What can hang from each mark
sevo: bezonen
bala: limig punumom
punumom: bezonen
bezonen: limig lizi punumom sevo
lizi: bala bezonen
limig: bala bezonen

Known rows, with every way that one mark hangs from another
sevo(bezonen(punumom)): -2.07; 2.32; -0.53; 1.29; -0.09; 1.25; -0.35; -0.28; 0.03; -2.18; -1.16; 1.49; 0.58; 2.57; -2.50; -0.48
bezonen(sevo): -0.22; 1.33; -0.92; 0.59; -0.26; -0.55; -0.27; 0.41; 0.13; 0.91; 0.36; -1.46; 0.47; 0.65; 1.79; -1.60
punumom(bezonen(limig sevo)): -0.16; 3.56; 0.96; 0.65; -0.99; 0.44; -0.53; -1.14; 1.71; 2.85; -0.41; -1.52; -1.11; 1.89; 3.12; -1.55
bezonen(limig(bala) lizi punumom sevo): 2.95; 5.54; 4.23; 7.22; -4.38; 0.27; -0.12; -1.28; -1.86; -0.41; -2.80; -1.09; 1.27; 2.83; 1.82; -4.65
punumom(bezonen(limig)): -0.05; 2.28; 1.85; 0.28; -0.85; 0.98; -0.17; -1.60; 1.47; 1.86; -0.85; 0.08; -1.60; 1.29; 1.35; 0.00
sevo(bezonen(limig lizi(bala) punumom)): 2.40; 6.99; 0.72; 3.85; -0.62; 0.21; -0.55; -1.11; 0.29; -2.42; -3.29; 4.69; 1.05; 5.45; -1.07; -2.41
sevo(bezonen(lizi(bala))): 1.34; 3.15; -1.72; 1.53; 1.22; -0.74; -1.17; -0.17; 0.76; -2.96; -0.63; 2.85; 1.03; 3.95; 0.10; -2.20
lizi(bezonen(punumom sevo)): 0.65; 2.50; 0.12; 1.34; -1.48; 0.40; -1.83; 0.20; 0.03; 0.91; -1.49; -0.17; 2.35; 2.73; 0.37; -2.01
punumom(bezonen(lizi sevo)): 0.84; 3.33; 0.16; 0.88; -2.56; 1.58; -0.68; -0.98; -0.27; 2.68; -0.45; -1.35; 1.40; 1.40; 3.33; -4.05
bala(limig(bezonen(lizi sevo)) punumom): 0.32; -0.03; -0.33; 6.84; -2.39; 1.37; -0.57; -1.26; 2.02; -0.05; 2.06; 0.38; 0.92; 3.30; 4.73; -2.11
bala(limig): 0.37; -1.73; -0.28; 3.37; -1.05; -0.58; 0.63; -1.11; 1.65; -0.15; 1.06; 0.48; 0.89; -0.25; 0.44; 0.60
sevo(bezonen(limig(bala))): -1.08; 1.37; 2.08; 4.96; 1.00; -1.39; -0.92; -0.58; 1.01; -4.27; 0.36; -1.21; -2.10; 3.20; 0.34; -0.06
limig(bala): 0.28; -1.47; 1.70; 2.95; -0.78; -1.23; -0.42; -0.60; 0.19; -2.19; 0.39; -1.88; -0.45; 0.58; 0.27; -0.46
punumom(bezonen(limig(bala) lizi sevo)): 1.90; 4.04; 3.64; 5.18; -3.31; 0.40; -0.95; -1.87; 0.08; 0.76; -0.87; -2.78; -0.13; 2.66; 4.15; -4.28
punumom(bezonen(lizi)): 0.86; 1.99; 1.02; 0.22; -2.41; 2.43; -0.38; -1.38; -0.28; 1.68; -0.86; 0.33; 0.84; 0.74; 1.39; -2.53
lizi(bala bezonen(sevo)): 2.20; 1.41; -2.05; 0.09; 1.46; -2.85; -2.76; 0.38; 2.60; 0.11; -0.15; 0.76; 1.38; 3.99; 2.20; -1.59
limig(bala bezonen(lizi punumom)): 0.33; 3.24; 3.56; 5.83; -2.66; 1.09; 0.26; -3.41; -0.82; -3.62; -1.87; -0.10; 0.81; 2.88; 0.53; -1.87

Rows
1.62; 5.58; 1.84; 2.32; -2.60; 1.56; -0.55; -1.25; -0.05; 2.99; -1.26; -0.94; 0.11; 2.23; 3.89; -3.78
punumom(bezonen(limig lizi sevo))
0.41; -2.69; -1.82; 4.31; 0.47; -1.26; -0.96; -2.18; 5.62; -1.82; 1.96; 3.56; -0.65; 4.19; 2.02; 1.45
lizi(bala(limig(bezonen) punumom))
-1.18; 4.45; 1.16; 2.86; -0.10; 1.22; -0.14; -0.57; 0.11; -1.71; -2.00; 1.83; -0.54; 3.45; -1.83; -0.21
sevo(bezonen(limig punumom))
3.59; 5.31; -0.56; 2.34; -2.61; -0.40; -0.37; -0.77; -0.57; 0.69; -2.99; 2.43; 3.23; 3.40; 0.67; -4.48
bezonen(lizi(bala) punumom sevo)
-0.44; -2.81; -1.10; 3.46; -3.27; 1.43; -1.47; -0.51; 3.73; 3.31; 2.23; -0.37; 0.51; 2.24; 3.52; -1.89
bala(limig punumom(bezonen(sevo)))
3.72; 1.33; -1.43; 2.37; -1.72; -0.07; -2.18; 1.38; 0.92; 1.27; -0.19; 2.36; 1.45; 4.02; 3.10; -4.28
bezonen(lizi(bala(punumom)) sevo)
2.55; 5.45; 1.63; 3.68; -1.83; 0.48; -0.13; -0.01; -1.51; 1.36; -1.27; -0.47; 0.56; 1.69; 3.32; -3.42
bezonen(limig lizi sevo)
-1.44; 0.89; 0.60; 4.70; -1.34; 0.46; 1.44; -3.82; 2.33; -1.67; -0.27; 1.51; 0.74; 1.86; -0.20; 1.60
bala(limig(bezonen(punumom)))
-1.56; 2.06; -0.23; 5.29; -1.65; -0.20; 1.02; -3.36; 2.33; -0.68; 0.02; 0.08; 1.18; 2.53; 1.60; -0.17
bala(limig(bezonen(punumom sevo)))
1.82; 5.12; 0.45; 2.32; -0.82; 0.30; 0.16; -3.40; 0.86; -2.16; -2.71; 3.80; 1.41; 4.15; -0.17; -1.39
limig(bezonen(lizi(bala) punumom))
3.42; 3.77; -1.42; 1.58; -0.78; -1.43; -0.71; -0.07; 0.06; 0.51; -1.07; 1.11; 1.97; 2.67; 2.37; -3.87
bezonen(lizi(bala) sevo)
-1.37; -3.23; -0.34; 4.81; -0.50; 0.83; -0.45; -1.58; 3.68; -1.19; 2.58; 1.31; -0.93; 2.45; 2.24; 1.69
bala(limig(bezonen) punumom)
0.08; -0.21; 1.92; 0.94; -1.92; 2.45; -1.65; -0.06; 2.44; 2.70; 0.08; 1.03; -2.03; 2.46; 1.87; -0.51
bala(punumom(bezonen(limig)))
4.59; 6.24; 2.14; 3.21; -2.49; 0.06; -0.04; -1.64; -0.29; 0.03; -4.04; 4.49; 1.60; 3.47; -0.48; -2.46
bezonen(limig lizi(bala) punumom)
0.20; 2.40; -0.33; 6.10; -1.28; -0.07; 0.79; -2.77; 1.22; -0.93; 1.20; -0.51; 1.36; 2.13; 4.15; -1.59
bala(limig(bezonen(lizi sevo)))
